Each row comes from the steps of one walk. Every step used is in the known rows, and no mark comes twice. Write the walk behind each row, first mark first.
Known rows
lidon-govap-punifit: [-14 -22   2  16  18   5  13 -17 -23 -20 -14 -42  -7   0 -19 -17   7  16
   7  -7  13   7  -3  16  -3   8 -15  19   1   3  -8  16  -3   9  -3  11
   7  14]
govap-punifit-sibeg-malozog-zoga-geren: [-12 -28 -15   8   5   3 -39  11 -35  -1 -25 -24  -6  39  12  -1 -14 -16
  28 -34  29  10   6   4  -7  24  15  16  22  13 -22  11  11 -28  12  -4
   5  34]
sibeg-malozog-zoga: [ -9 -15   4  35  10 -14   9   8 -22  -1  -5  13   3  -6   4   7   2   2
   3   1   5  -1  -1  14  -4  11  -6  10  -7  25 -17  15   9  -9   6   7
   9  -4]
zonaku-geren: [  6 -12  14  -3   8  -6 -35   9  -8   8 -11  22  10 -14  -6 -13  16 -11
  -3   2   0 -11   8  14  -2   5  -7  12   3 -16  -1  -4  -5  15  -4   6
 -12  17]
zonaku-lidon-govap: [ -2  12   8   5  11  -1  52   3  -9  -4  28 -11   3   2 -13 -11  16  23
  -4  24   6  -7  -3  22  11  10  -9  -4  -5   5  -6  -5 -12  20 -15  15
   7  -4]
lalam-zonaku-moru-zoga-geren: [ 35  -4  -9 -41  20   7  15  -6 -14  18   9  27  35  20 -10 -50  31   7
   9   1 -18  13  -2   3 -14 -43  -2  54   9   2  -8 -15  -7  39  48  27
   5  34]
zonaku-lidon-govap-punifit: [ -7 -12  14  13   8  -1  45  -7 -11 -11  18 -40  -1   9 -15 -11   9  27
   4   6  22   0  -7  14   6  12  -8   7  -6   1 -14   6 -11   9 -19  11
  10   5]
lidon-govap-punifit-sibeg-vuzu: [-15  -5 -23   9  10  10 -22 -22 -25 -19  -4 -60 -21   8   4  -4 -37  -4
   8 -23   0   2  16  -4  -3   8  -1 -18   6   2  -7   8  -5  -6  -7   0
  13   6]
zonaku-moru-zoga-geren: [ 17  -5 -11 -40   8   7  10   7 -30  24  -1  32  18  21   7 -40  37  15
  18   8   2  16  -5  12 -24 -34  10  27  19  12  -8 -12  -2  45  16  21
   4  33]
lidon-govap-punifit-lumik-matuf: [ -6 -15  -2  21  22  16   4 -23  -5 -23  -8 -64   5  -9 -56  22 -24  -3
  15  -5   4   5  -4   8 -12   9   3  -5   4  20  -8   0  15 -19 -14   1
  -2 -10]
vuzu-sibeg-malozog: [  2  -6  11  15  -4   5   3  20   1  -3  -9  19 -11 -28   7 -12  10  -5
  -2   5  -1  -2 -14   6  34   9   4  -5   5   3  -4   7  14 -11  10   4
  -1  -1]
lumik-matuf-zonaku: [  4  -8 -12  10  -5  -8   9 -13 -10  20   0  17  14 -14 -23  16   7  -7
   6  24 -26  17 -12  14   6 -11 -25   5  -8   2  21   5   3  12  -9  -3
 -15  -2]
lalam-zonaku: [ 19  -3  11   4  30  -1   9 -21  -3   3 -12  17  22   0 -24 -15   8   1
  -7   6 -29  -9   1  18  10  -1 -13  42 -10  -8   8   3  -7   1  45  15
  -2  14]
lalam-zonaku-lidon-govap-punifit: [ 12 -11  17  11  21   0  50 -19   5 -15  29 -43  16   8 -32 -20   5  20
  -6   0   5  -3  -2   6  15   6 -20  35 -17 -10 -13   3 -18   4  11  18
  12   5]
govap-lidon: [ 13  -4  15   2  13   0  41  -4 -12   4 -58  34  17  -6   4  -8  17   6
  11  18  -3   5  -3  31   1   5   4  27  -8   6 -14   2 -11  10  -1  -3
   4  18]
malozog-zoga: [ -4 -15   6  23  17 -23   1 -25 -21   8 -25  15  13 -17   0  13  25  13
   2   5   3   0  -7  24 -19  -5  -4  19 -14  19  -9   9   3   5   5  20
   5  12]
lidon-govap-punifit-sibeg-malozog: [-16 -15  -2   4  21  31  -8  13 -14 -29   2 -56 -20  19   1 -12 -40  -4
  12 -18   9   7  19   7  10  22   0 -17  14   6 -14  20   6 -17  -6   1
  10  11]
sibeg-vuzu-zonaku: [  0   4   0  11 -11 -11  -7  18   9  15 -11  13 -18  -1   9  -7  -5   2
 -17   5 -18  -8 -15  -9   7  -8  -8  11  -2  -9  25  -5  -9  14   9 -19
  -3  -4]
sibeg-vuzu-zonaku-moru: [ 11  11   3   1 -22   2  14  23  15  22   0  19 -15   5  13 -10   3  21
 -23  10 -22  -6  -1 -20 -17 -16  -6   3  -3  -6  19 -12 -14  58  -5  -3
   5  -3]
malozog-sibeg-punifit: [-11  -7  16 -13  20  -4   4 -27 -11 -21 -26  18  -9   1   8 -10  -5  10
   0 -14  12  -8  14  15  -4  13  -4 -19   2  -3   8   7  17 -24  14   6
  -2  -8]
zonaku-lidon-govap-punifit-lumik-matuf: [ -1  -5   8  19  11  11  36 -12   7 -15  22 -60  10   1 -50  28 -21   9
   9  10  13   2  -8   3  -3  15   8 -18  -4  17 -15 -11   8 -19 -29   3
   2 -18]
vuzu-zonaku-matuf-lumik: [  5   6  23 -23  -6  -7   1  48  45   8  13  58  -8  -6  44  12  38 -12
  -1  29 -26 -11 -15  12  -5 -20  14  -1   3 -13  21  10 -29  11   2  -9
 -14   7]
govap-punifit: [ -4 -27  14  11  13  -1  -3 -16 -18   1 -33  -6   1   6  -7  -6   9  12
  11  -4   5   2  -5  18  -4   8   1  25  -5  -1  -6  17  -1  -4   9   5
  -1  23]
punifit-sibeg-vuzu-zonaku-lidon: [  7  22   9 -16 -13   1  -3  26  32  22  19   5 -16  17  29  10 -21   5
 -23  10 -14 -10  -1 -12  10  -5  12 -27  -4 -16  22 -19 -15   1 -10 -16
   0   3]
moru-zoga-malozog-sibeg-punifit-lumik: [-10 -16  -1 -48  21   3  -9 -39  -7 -29  -2   5  -1   0 -15   6 -24  -4
  16 -15  33   5  12   8 -48  -7  34 -23  13  21  -8   0  49 -52  17  -2
   4 -17]
lidon-govap-punifit-lumik: [-20 -15   0  13  22  18   3 -13 -15 -22 -23 -54 -11   6 -34  -2  -7   0
   8  -9  24  -2   2  11 -10  12  16   3  11  11 -10   9  15  -6 -11   3
   5  -1]
lidon-govap-punifit-sibeg-vuzu-zonaku-matuf: [  2   0  -2 -11 -19  22 -29  20  32  -6  28 -33 -28  10  33 -10 -21 -13
  -4 -12   6   5  12 -19  -1 -17  -9 -20  -3 -21  18  10 -12  -3 -21 -10
   3   1]
lumik-matuf-zonaku-lidon: [ 10   2  -2   7 -15 -13  42  -3   4  29  33  21  19  -7 -18  22   9   5
   2  39 -16  13 -14  11  15  -8 -20  -6 -15   0  15  -3  -5  14 -26  -2
 -12 -10]
lalam-zonaku-matuf-lumik: [ 23   8  12 -14  18 -12  11   8  21  -4  26  58  20  -5  16   5  31 -22
   6  19 -48 -14   2  18   0 -14   7  21  -7  -6   0  12 -31  -2  37  11
  -9   3]
moru-zonaku-lidon: [  8  14   3 -13  16 -12  46  12 -29  22   2  22  26   7 -13 -14  22  19
 -16  37   4  -8 -10  30  -6   3   6  23  -7  -4  -2  -4 -11  25  -3 -12
  -3   6]
zoga-malozog: [  3 -11  -4  -3   6  -6   2 -22 -22   3 -11  18   8  10 -29  10   6   7
  15  15  -5  -1  -1  24 -28  22   7  30   7  11   2   7   8  -4  22   0
  -4  17]
lidon-govap: [-10   0  -2   8  23   4  19  -9 -22 -13  -4 -15  -2  -3 -18 -17  13  10
   0  11  -3  -1   0  24   2   5 -14   8   4   7   1   4  -2  17   0  14
   2   5]
zonaku-vuzu-sibeg-punifit-govap: [  5  25  -2   4  -7 -11 -37  -4  10 -19   2   4   4   5  43 -17  24  16
 -12 -28   1 -19   2 -41  41   8  -7 -12   6  -9  -6 -14 -15  -5  18  20
   3 -21]
vuzu-zonaku: [  1  -4  22  -5   7   3   1  19  22  15 -24  19  -7   1   3  -8  15  12
 -15  14 -11  -1 -16  12   6  -8  -6  19  -1 -15  29   1  -4  14  11  -6
  -9  17]
lumik-matuf-zonaku-lalam: [  0  11 -11   9 -11  -8  20  -4   3  35  20  21   9 -13 -23  15   0 -15
   2   3  -7  22  -6  -5  16 -16 -19  -4  -2  -3   9 -11  -4  21 -24   2
  -8   2]
zoga-malozog-sibeg-vuzu: [ -5   3 -23 -15 -18  -3 -12 -42 -28  -6  -8   9  -9 -15  -7  21 -22 -10
   7   0  -2  -4  13   6 -42  14  13   1  -1  15  -8   3  14 -21  23 -11
   2  -1]
lidon-govap-punifit-lumik-matuf-zonaku-vuzu: [-18   6 -25  21 -29  13 -21  -5   1  -5  16 -64   8   0 -36  18  -8  -4
   4  -1   8  13   1 -30   0  -9 -12 -11  -5   0  -9   0   5  11 -46  -7
  -1 -20]
lalam-zonaku-moru: [ 31   3  14  -8  19   8  30 -15   4  10   0  24  26   6 -20 -17  17  21
 -13  10 -34  -7  14   6 -14  -8 -10  35 -14  -3   2  -4 -10  45  30  31
   4  14]
lalam-zonaku-vuzu-sibeg-malozog-zoga: [ 13   7   8  34 -21 -13 -22   3  20  -2  16   2  22 -37  13  -8  21   5
 -20 -13  -4  -9  -8 -35  28  -9 -14  24 -26   1 -33  -5  -3  -7  20  20
  14  -6]
punifit-sibeg-malozog-zoga: [ -9 -10   1  11  19   2 -19   7 -10  -4  -9   0  -1   2  20  18 -20  -5
   5  -6   0  -1  14  15  -7  11  10 -17   0  22 -15  11  14 -20   2  12
   8   9]

Which walk is each row?
[-14  30   5 -15 -21   8   0  10  29  22   0  13 -30 -22  27   1 -18 -12
 -27 -20  11   0   3 -26   2 -20   6 -18  -6 -14   6 -23  -3   5  -2 -12
   5   3]
malozog-sibeg-vuzu-zonaku-lalam
[-10  22  -7 -24 -34   2  -4  -6  23  17  12   8 -27 -12   5  16 -27 -13
 -13 -19  17   4   5 -30 -28  -3  14  -2   1  -6   3 -20   4  -5   6 -21
   4   7]
zoga-malozog-sibeg-vuzu-zonaku-lalam
[ -5   3 -11 -33  20  -1  -8 -43 -14 -36  -5   3  -4  21  10  12 -19   2
  10 -22   8  -9  25  -3 -29  32   5  -4  13  15  -1   4  12 -38  44   7
   0 -13]
zoga-malozog-sibeg-punifit-govap
[ -5 -11 -11   5   4   4 -37 -21 -20   0 -23 -22 -15  13  14   7 -32  -6
   9 -23  -8   0  14  -3  -6   6  13  -9   2  -1  -6   9  -4 -18   7  -6
   5  15]
govap-punifit-sibeg-vuzu
[ -3 -17   7  32  -4 -16  -2   5  -4  -3 -11  11  -6 -45  14   4  19   1
  -4  -2  14   2 -19   4  13   3   0  -1  -9  20 -19   8  19 -11   0  15
   7  -3]
vuzu-sibeg-malozog-zoga
[ -3   2 -17  42 -56 -20 -24  11  13  14  27   1  16 -52  15  23  21  -2
  -8   5  -1  16 -19 -37  25 -20 -28 -14 -23   7 -19   0   7   4 -33   4
   3 -22]
lumik-matuf-zonaku-vuzu-sibeg-malozog-zoga
[ 11   7  -3 -32 -46  10 -17   2  29   8  25  36 -16 -13  23  18  -7 -17
  -4  10   3  -1   9 -10 -42  -9   5  -1 -11  -9  18   6   6 -19   8 -21
  -8  -4]
zoga-malozog-sibeg-vuzu-zonaku-matuf
[-19  13  -7  -1  -6  14 -15  14  26   3  14 -60 -40   9  13  -9 -41  -7
 -13 -43  21  11   9 -37  10 -12   0 -21  10 -19   3 -15 -14  12 -24 -10
  13  13]
lidon-govap-punifit-sibeg-vuzu-zonaku-lalam
[ -5  20   4 -33 -26  -4 -13  30  40   0  16  49 -25 -29  67  24  10 -26
  -8  14 -25 -13  -1  -7 -17 -27  19 -30  -6  -9  11   7 -19  -5   4 -17
  -7 -11]
malozog-sibeg-vuzu-zonaku-matuf-lumik
[ -4 -11   1  -4  -7   8 -43   7  19   6 -25 -26 -26  13  24   3 -32  -2
  -8 -20  -6   1   0 -17  -2  -7   7  -4   0 -19  18   3  -6  -9   3 -21
   0  19]
govap-punifit-sibeg-vuzu-zonaku
[ -8 -20   9   0  16  26 -23  15  -8 -11 -15 -19 -12  25  11  -1 -36  -7
  13 -17   1   3  18   8   7  23  14 -10   7   0 -10  20   7 -30   6  -3
   2  20]
govap-punifit-sibeg-malozog
[ -7 -11 -15  25  -1 -16  -4  22 -44   9 -14  15   3  25  -4 -11  13 -13
  18 -10  17   2  -7  10   3  20   1  31  20  21 -16   3   7  -7  19  -5
   3  12]
sibeg-malozog-zoga-geren
[-17 -19 -21  19   0  11   7 -19  -9 -10   0 -58  -2  -8 -50  19 -17 -14
  12   4   8  20  -8  -1  -5  -4  -9  -7   4   9   7  10  18   2 -35  -9
  -5 -18]
lidon-govap-punifit-lumik-matuf-zonaku
[  0  -4  23   9   0  16  30  16  46  -9  23 -64  -3   1 -41  24 -20  12
  -8  12  14   4 -20 -11   0   2   2 -12  -6   0   8 -16   4 -10 -31 -13
  -3 -14]
vuzu-zonaku-lidon-govap-punifit-lumik-matuf
[  0  17   8  16 -33   9 -24  32   9   2   5  13  -2 -19  23 -15  17   4
 -10   0  -1  -9  -5 -23  40   6   3  -9  -2  -7 -19  -3   0  -2  -1   4
   3  -3]
zonaku-vuzu-sibeg-malozog
[-11  13 -13  18  -1 -14  17  -2   8  12  19  10  -2  17 -42  17 -27 -24
   4 -24  18  10   4 -23  18   4   0 -35  17  -2  16 -18  19  -2 -34 -14
  -9 -38]
sibeg-punifit-lumik-matuf-zonaku-lalam
[ 17  17   4 -21 -20  16 -36  31  39  20  20  33 -17   8  45   5 -13 -21
 -11   5 -18  -5  12 -10   2 -20   4 -23  -5 -21  30   0 -10  -6  -6 -13
  -8   3]
punifit-sibeg-vuzu-zonaku-matuf
[  4  17   0  -5 -23 -20  -6  46  31  11  27  54 -19  -7  50  15  16 -22
  -3  19 -35 -14 -12  -8  -2 -20  10 -10   3  -9  17   6 -35  11   2 -24
  -9 -14]
sibeg-vuzu-zonaku-matuf-lumik
[ -8 -13   4 -21   6  -9   0 -41 -17 -27 -14  14  -7  10 -14   6 -16   9
  11 -13  18  -5  16  13 -34  30   3  -5   8   6   4   8  25 -31  22  -3
  -2  -6]
zoga-malozog-sibeg-punifit
[  0  11  11  14 -21 -19 -27  -2   9  -9  -8  14   0  -7  19 -24  29  24
  -8 -19  10 -14  -6 -26  35   5  -9 -14  -1 -18  -2  -9  -2  -1  -4  10
   1 -15]
zonaku-vuzu-sibeg-punifit
[ -7  14 -16   9  -7   5  47   3   6   5  43 -27   7  -8 -45  26  -8  -8
  -2  33   3   9  -9   5   9  -4  -5 -32   0  11   9 -12  11  13 -47  -5
  -6 -34]
punifit-lumik-matuf-zonaku-lidon-govap
[ 10 -16  -8   3 -14 -12 -30   4   0  20  11  17  20 -27 -22   9   8 -25
   2  14 -13  11  -3   2   1 -13 -32   2  -5 -16  15  -3  -2  22 -26  -6
 -22  -1]
lumik-matuf-zonaku-geren
[  8   3  -5 -33  17   0  28 -38 -10 -40 -41  15   8  16  21  10 -16  -1
  19 -16  16   2  26   4 -28  32   9   8   7  20 -16   1   3 -31  29  -4
   8  -9]
zoga-malozog-sibeg-punifit-govap-lidon
[ 22  17  12   3 -14   0 -29 -13  25   6  -4  10  26 -31   3 -21  36  10
 -22  -2 -20 -13  -9 -23  35 -15  -9  28 -21 -23  -9 -14 -12   5  29  23
   1  11]
lalam-zonaku-vuzu-sibeg
[ 19  -8 -33 -35 -15   0  14   2 -23  35  20  26  27   7 -10 -19  28   1
  22  21 -13  38 -15   0 -17 -52 -15  16  12  11   8 -11   1  53  -8   9
  -8  16]
lumik-matuf-zonaku-moru-zoga-geren
[ -7  12 -12   1 -48  -5 -29   4   7  25  -4  20   0 -32  24 -12  50   7
 -16  14   1   5 -16 -21  32 -24  -7  -1 -11 -23   4   0  -4  31 -25   6
  -3   4]
matuf-zonaku-vuzu-sibeg
[ -3  20 -10  -8  22  -6  62  11 -33   2  19 -14  20   2 -24 -26  19  22
 -18  36  12  -4  -8  29  -5   2  -7  15  -3   0  -5  -4 -13  38 -16  -4
   3  -4]
moru-zonaku-lidon-govap
[ 13  -7   8 -14 -24  16 -44  22  38  13  10   5 -21  13  43   4 -19 -15
  -2 -13  -2   1  11 -18  -4 -17   5 -12  -8 -24  20  11 -10 -14  -9 -16
  -3  11]
govap-punifit-sibeg-vuzu-zonaku-matuf
[  6  16  -8 -27  14 -16  15  29 -17   7   6  59  21  -6  24   1  40 -15
   5  37 -22  -9  -6  34 -24 -13  21  12   5  -1  -3  16 -27  22   5 -15
 -12   1]
moru-zonaku-matuf-lumik
[  4 -20  10  18  16  11 -12 -23  -1  -2 -26 -28  12  -1 -44  32 -21  -7
  16  -2  -5   3  -5   8 -14  10  17   2  -1  16  -6   0  18 -32   1  -4
  -9  -1]
govap-punifit-lumik-matuf
[-13 -16   0  -7  28  22 -16 -20 -12 -21 -17 -53 -11   9  -3  -6 -15   8
   9 -13   7   8  14  16  -6   8   0  -8   5  -2  -5  14   0  -6  -7  15
   6  27]
lidon-govap-punifit-sibeg
[-11   9 -12  19   0 -14  52   0   4 -14  50 -27   0  17 -47  11 -19  -1
   1  11  16   3  -1  -9  19  11 -17 -45  10   5  18 -12  15   2 -48 -10
  -5 -60]
sibeg-punifit-lumik-matuf-zonaku-lidon-govap
[  5   9   8 -26  28   4  31 -24  -4 -35 -51  20   7   6  44  -4  -8   1
   6 -18   9  -3  26   4   1  17   2  -7  -1  12 -15   0  -5 -22  22   5
  10 -11]
malozog-sibeg-punifit-govap-lidon
[  6  19   7  20 -16  -7 -36  -7  27 -13  -2  -8  12 -16 -18  15  -2   4
  -4 -18   2 -12  -7 -36  26   6   8 -37   1  -3  -4 -26  18 -27 -13   1
  -9 -37]
zonaku-vuzu-sibeg-punifit-lumik-matuf
[  1   5  -1   4  39 -14   1 -11 -16 -22  -8  11   2  37  15 -12  -3   7
   2 -21  -9 -14  12  -2  16  22 -12   1  16   5   9   2  -9 -11  35  12
   0 -21]
sibeg-punifit-govap
[ -8  -5 -20   0   9   1 -30  19 -32   6 -17   3  -2  33  13  -1  -8 -20
  18 -17  14   4   8  12  -2  20  15   4  26  17 -13   1  13 -20  16  -1
   1  25]
punifit-sibeg-malozog-zoga-geren
[  2  26  -9   4 -23   3 -16  39 -15   8  -2  12  14 -20  13 -31  21   5
 -24  12   6  -8 -10 -14  23  -2   5  10  -2 -11 -21  -3  -2  17  -2 -16
   1  -6]
moru-zonaku-vuzu-sibeg-malozog
[  2  -2  13  -8 -18   3  -9  17  31  15   9 -21 -22  21  28   8 -27  11
 -13  -7   2  -3  -3 -20   6  -2  13 -16  -7 -21  13  -6 -13  -7 -14 -21
   3  10]
govap-punifit-sibeg-vuzu-zonaku-lidon
[-10  -3  10  12  28  -7   2  -5 -11 -15 -25  11  -8  30 -27  -3 -11  -2
   4 -13  12 -18   8   8   4  25  18 -16  19   3  13  -1  22 -20   3  -7
  -5 -27]
sibeg-punifit-lumik
